Each row was made from one path, in order. Every step used is in the known rows, and no mark comes twice. Write each row's path.
Known rows
E -> V -> F -> N -> T -> L -> Q: [ 1.28  3.73  2.23 -2.58 -3.31 -2.56  3.95  2.10  1.39 -4.70  0.57 -1.59
 -2.23 -4.67  0.97 -0.95  2.74 -0.89 -1.41  1.98  2.12 -2.73 -3.69 -4.26]
T -> N -> E -> L -> J: [ 4.04  3.57  1.10 -0.47  1.51  1.95  3.25  0.95  0.79 -3.24 -2.65  1.85
  0.15 -3.38  1.87 -0.51  3.46  1.62 -0.39  0.92  3.94 -3.78  0.16 -1.93]
N -> F -> V: [ 1.34  5.12  1.88 -1.01 -0.02  0.62  3.31  2.99 -1.06 -1.69 -0.31 -0.10
  0.45  0.46  0.78 -1.09  2.34  0.03 -0.01  1.18  2.36 -3.25 -0.95 -2.78]
V -> F: [ 1.05  3.70  2.12 -1.94 -0.24  0.08  1.20  1.84 -2.10 -1.77 -1.75  0.23
  0.56 -0.19  0.47 -2.32  2.78 -0.04 -0.41  1.03  1.24 -2.90 -2.51 -1.92]
L -> T: [ 0.40  3.85  2.84 -2.03  1.15 -0.07  2.02  1.79 -2.80 -0.85 -1.27  0.06
  0.67  1.57  0.92 -0.42  1.37 -0.26  0.34  0.64  1.27 -1.16 -1.87 -1.02]
V -> F -> N -> E: [ 2.60  5.06  1.73 -1.04  0.09  0.18  2.03  2.14  0.52 -2.46 -2.06  0.00
 -0.14 -1.65  0.62 -2.33  3.13  0.26 -0.99 -0.38  3.97 -2.68 -1.52 -3.92]
T -> N -> E -> L -> Q: [ 2.48  2.43  1.40 -0.41  0.65  1.29  3.15  2.04  0.69 -2.35 -1.37  1.73
 -0.28 -4.64  1.91  0.03  2.94  1.64  0.03  0.72  4.16 -3.66  0.08 -2.15]
F -> N -> T -> L -> Q: [-1.03  2.06  1.79 -1.16 -0.71 -1.30  3.27  2.74  2.39 -3.73  0.82 -1.17
 -2.31 -3.02  1.49  0.62  0.75 -1.26 -1.57  1.74  2.65 -2.94 -2.66 -4.24]
F -> N -> T -> L -> J: [ 0.60  3.05  1.56 -1.12 -0.02 -0.59  3.41  1.75  2.27 -4.57 -0.45 -1.15
 -1.70 -1.82  1.31  0.15  1.26 -1.47 -2.12  1.79  2.16 -2.96 -2.64 -3.77]
N -> F: [ 0.75  3.58  1.56 -0.78  0.36  0.38  2.32  2.29 -1.91 -1.87 -1.14  0.09
  0.30  0.22  1.53 -1.38  2.23  0.04 -0.25  0.65  1.60 -3.03 -0.32 -1.69]
E -> V -> F -> N -> T -> L: [ 1.21  4.55  2.05 -3.33 -2.20 -1.98  3.72  2.12  0.20 -4.44 -1.20 -2.29
 -1.66 -2.95  0.80 -1.90  3.03 -1.30 -1.61  0.94  1.54 -2.61 -4.30 -4.36]
T -> N: [ 1.23  3.59  1.49 -1.87  1.34  0.64  2.22  2.20 -1.56 -2.04 -1.91  1.00
  0.70 -0.14  1.77 -0.55  2.46  0.33 -0.31  1.06  2.87 -2.43 -0.76 -0.82]
F -> N -> E -> L: [ 1.40  4.29  2.30 -0.46  2.30  0.92  1.76  2.52  1.04 -2.26 -2.13  0.39
  0.39 -1.82  0.75 -1.40  2.95 -0.08 -0.47 -0.81  3.39 -3.37 -1.02 -3.71]
Q -> L -> F -> N: [-0.57  4.64  2.95 -1.06  3.36 -0.04  1.40  2.11 -0.95  0.37  0.11 -0.21
  2.04  1.52 -0.66  0.99  3.30 -1.56 -0.24 -0.36  0.96 -0.83 -0.21 -1.85]
E -> V -> F -> N: [ 2.20  5.95  2.29 -2.95 -0.76 -1.60  2.13  2.04 -1.26 -3.32 -1.11 -0.59
  0.73 -0.85  0.16 -2.85  4.12 -0.87 -1.01  0.36  1.73 -1.70 -2.82 -2.78]
E -> L -> T: [ 0.08  3.51  3.13 -2.40  1.61  0.39  1.50  1.65 -2.68 -1.00 -2.13  0.17
  1.02 -0.33  1.19 -0.75  1.90 -0.65  0.60  0.04  1.18 -2.27 -2.31 -1.17]
L -> T -> N -> E: [ 3.15  4.42  1.88 -1.44  0.84  1.27  3.68  1.54 -1.23 -1.15 -2.48  0.92
  0.03 -0.94  1.89  0.00  2.03  1.45  0.42 -0.23  4.35 -1.20 -0.24 -1.36]
E -> L: [-0.04  2.84  2.84 -1.52  2.03  0.46  0.86  2.27 -1.94 -1.50 -1.88  0.57
  1.10 -0.49  0.78 -1.70  2.35 -0.57  0.22  0.54  1.06 -3.72 -1.91 -1.62]
T -> L: [-0.59  2.66  3.30 -1.83  0.69  0.49  2.07  2.41 -1.84 -1.36 -0.22 -0.95
 -0.46 -0.44  0.84 -1.23  1.21 -0.39 -0.91  0.58  0.56 -2.59 -2.73 -2.30]
E -> V -> F -> N -> T -> L -> J: [ 2.76  4.55  1.76 -2.63 -2.60 -1.62  4.32  1.12  1.46 -5.71 -0.90 -1.55
 -1.72 -3.39  0.65 -1.59  3.03 -1.12 -2.10  2.16  1.74 -2.47 -3.78 -4.22]
Q -> L -> T -> N: [ 1.04  4.04  1.71 -3.17  2.38  0.09  2.35  1.15 -2.78 -0.07 -1.51 -0.29
  1.54  0.48  0.78  0.77  2.30  0.19  0.83  0.95  2.61 -0.85 -0.30 -0.36]
Q -> L: [-0.45  2.93  2.81 -1.79  3.03 -0.07  1.50  2.12 -2.46 -0.08 -0.49 -0.21
  1.57  1.28 -0.69 -0.68  1.89 -0.33  0.62  1.24  0.59 -2.31 -1.11 -1.51]

Which path is each row?
[ 0.20  2.48  1.52 -1.53 -2.42 -1.43  2.96  2.33  2.18 -4.31  0.02 -1.15
 -2.43 -4.25  1.61 -0.07  1.73 -1.35 -1.89  1.90  2.94 -3.37 -3.41 -4.62] => V -> F -> N -> T -> L -> Q
[ 1.70  4.84  2.48 -1.13  1.75  0.77  2.26  1.80  0.15 -1.46 -2.23 -0.02
  0.58 -1.73  1.19 -0.80  2.31 -0.11  0.11 -1.20  3.72 -2.11 -1.22 -3.24] => F -> N -> E -> L -> T
[ 1.02  5.05  1.79 -2.01  0.07 -0.55  1.03  2.20 -0.48 -2.48 -1.96 -0.34
  0.55 -0.38  0.79 -1.83  2.87 -1.16 -1.24  0.43  2.46 -2.55 -2.64 -3.11] => V -> F -> N
[ 2.73  6.25  3.67 -0.70  0.92  0.46  3.77  1.93 -0.17 -1.32 -0.20  0.40
  0.59 -0.58 -0.68 -0.80  4.52  0.29 -0.38 -1.20  1.89 -0.32  0.09 -2.84] => L -> F -> N -> E -> V
[ 0.88  2.65  2.95 -1.33  0.30  0.96  2.83  1.24 -0.58 -2.66 -0.09 -0.44
 -0.61 -0.74  0.77 -0.72  1.53 -0.21 -1.49  1.53  0.62 -2.83 -2.54 -2.08] => T -> L -> J
[ 1.87  4.53  0.68 -2.27  1.23 -0.19  3.16  1.04 -2.59 -0.59 -1.60 -0.31
  1.27 -0.10  2.27  0.74  2.52  0.68  0.59  0.46  3.00 -1.41  0.96 -0.51] => Q -> L -> T -> N -> F
[ 1.80  3.85  3.28 -1.13  1.59  1.34  2.41  1.59 -1.60 -0.63 -2.31  0.39
  0.24 -1.40  1.03 -1.06  2.17  0.90  0.96 -0.30  2.46 -2.47 -1.33 -2.19] => N -> E -> L -> T
[ 5.63  6.16  1.94 -3.16 -1.63  0.09  4.40  0.82 -2.40 -2.24 -2.67  0.59
  0.05 -2.58  1.32 -1.77  4.31  1.84  0.35 -0.11  3.65 -0.43 -1.45 -1.68] => L -> T -> N -> E -> V -> F
[ 2.79  3.20  2.43  0.13  1.54  2.00  2.55  1.30  0.36 -2.61 -1.84  1.65
  0.30 -2.42  0.36 -1.11  2.61  1.30 -0.14  0.90  2.36 -3.72 -0.77 -2.54] => N -> E -> L -> J
[ 4.04  4.95  3.22 -1.88 -0.99  0.12  3.33  1.65 -1.80 -2.39 -1.38  0.44
  0.10 -1.95 -0.55 -3.47  4.06  1.53  0.18  0.32  1.80 -2.15 -1.94 -2.79] => N -> E -> V -> F
[ 2.17  4.51  0.62 -2.08 -0.27  0.62  3.31  1.52 -2.13 -1.90 -2.26  0.22
  0.33 -0.42  3.21 -0.01  2.44  0.31  0.08  0.23  3.44 -1.67  0.46 -0.58] => L -> T -> N -> F
[ 0.23  3.60  1.67 -2.31 -1.38 -0.88  2.47  2.33  1.11 -3.64 -1.78 -1.79
 -1.67 -2.37  1.57 -1.36  1.96 -1.65 -1.89  0.89  2.46 -3.27 -3.88 -4.56] => V -> F -> N -> T -> L
[ 2.21  4.76  3.05 -3.00 -1.11 -0.80  2.39  1.79 -2.70 -2.46 -1.15  0.05
  0.64 -0.61 -0.13 -3.15  3.75  0.10 -0.13  0.95  0.38 -2.00 -2.86 -1.56] => E -> V -> F
[-0.84  3.01  2.06 -1.75  0.33 -0.84  2.76  2.88  1.09 -3.31 -0.94 -1.74
 -1.47 -1.27  1.36 -0.13  1.03 -1.50 -1.64  0.68  2.33 -2.77 -3.19 -3.84] => F -> N -> T -> L
[ 2.26  5.58  0.31 -1.58 -0.30  0.71  4.08  2.58 -0.56 -2.43 -1.05  0.43
  0.41 -0.69  2.09 -0.39  3.12  0.43 -0.14  1.15  4.03 -3.14 -0.26 -2.09] => T -> N -> F -> V
[ 5.09  5.72  2.03 -3.29 -0.02 -0.34  4.13  0.35 -2.48 -0.97 -1.86 -0.28
  1.11 -2.53 -0.08 -1.05  4.57  1.78  0.98  0.19  3.06 -0.66 -0.93 -1.65] => Q -> L -> T -> N -> E -> V -> F
[-0.32  4.76  3.03 -0.66  1.86  0.28  1.59  2.49 -0.68 -0.85 -0.52  0.53
  0.96  1.40  0.37  0.44  3.22 -1.58 -0.96 -0.32  1.56 -1.27 -0.64 -2.04] => L -> F -> N
[ 2.44  4.70  1.80 -0.96  0.47  0.66  1.37  1.88  0.81 -2.74 -2.82  0.30
  0.10 -3.10  1.04 -2.60  3.81 -0.07 -0.86 -0.58  3.58 -3.76 -1.94 -4.19] => V -> F -> N -> E -> L
[ 0.00  3.61  3.06 -2.43  2.66 -0.22  1.78  1.44 -3.26  0.61 -0.62 -0.98
  1.80  1.53 -0.45  0.22  1.53 -0.27  1.24  0.81  0.81 -1.04 -1.23 -0.80] => Q -> L -> T
[ 0.68  4.15  1.22 -1.88 -0.36 -1.21  2.23  2.67  0.72 -3.71 -2.51 -0.48
 -0.84 -0.97  0.98 -1.56  2.55 -1.25 -1.13  1.39  2.91 -2.90 -2.79 -3.63] => V -> F -> N -> T
[-0.49  3.78  2.44 -0.62  1.49 -0.28  2.36  2.55  0.54 -2.05 -1.12  0.13
 -0.30  0.75  0.43  0.96  2.86 -1.67 -0.70  0.58  1.89 -1.42 -0.91 -2.70] => L -> F -> N -> T
[ 1.98  3.89  0.51 -1.19  0.09  0.55  3.13  2.15 -1.59 -2.51 -1.94  0.74
  0.16 -0.81  2.72 -0.80  2.69  0.43 -0.62  0.46  3.17 -2.94  0.57 -1.02] => T -> N -> F
[ 3.92  5.47  2.49 -2.76  1.58 -0.09  4.45  0.99 -2.56 -0.57 -0.99 -0.17
  1.31 -1.43 -0.08 -0.21  3.58  1.86  1.34  0.10  2.93 -0.23  0.04 -1.05] => Q -> L -> T -> N -> E -> V
[ 2.85  3.36  1.55 -1.16  1.65  1.82  2.59  1.87 -0.29 -2.10 -3.00  1.40
  0.35 -2.86  1.73 -1.05  3.27  1.41  0.18 -0.31  3.89 -3.48 -0.26 -2.02] => T -> N -> E -> L
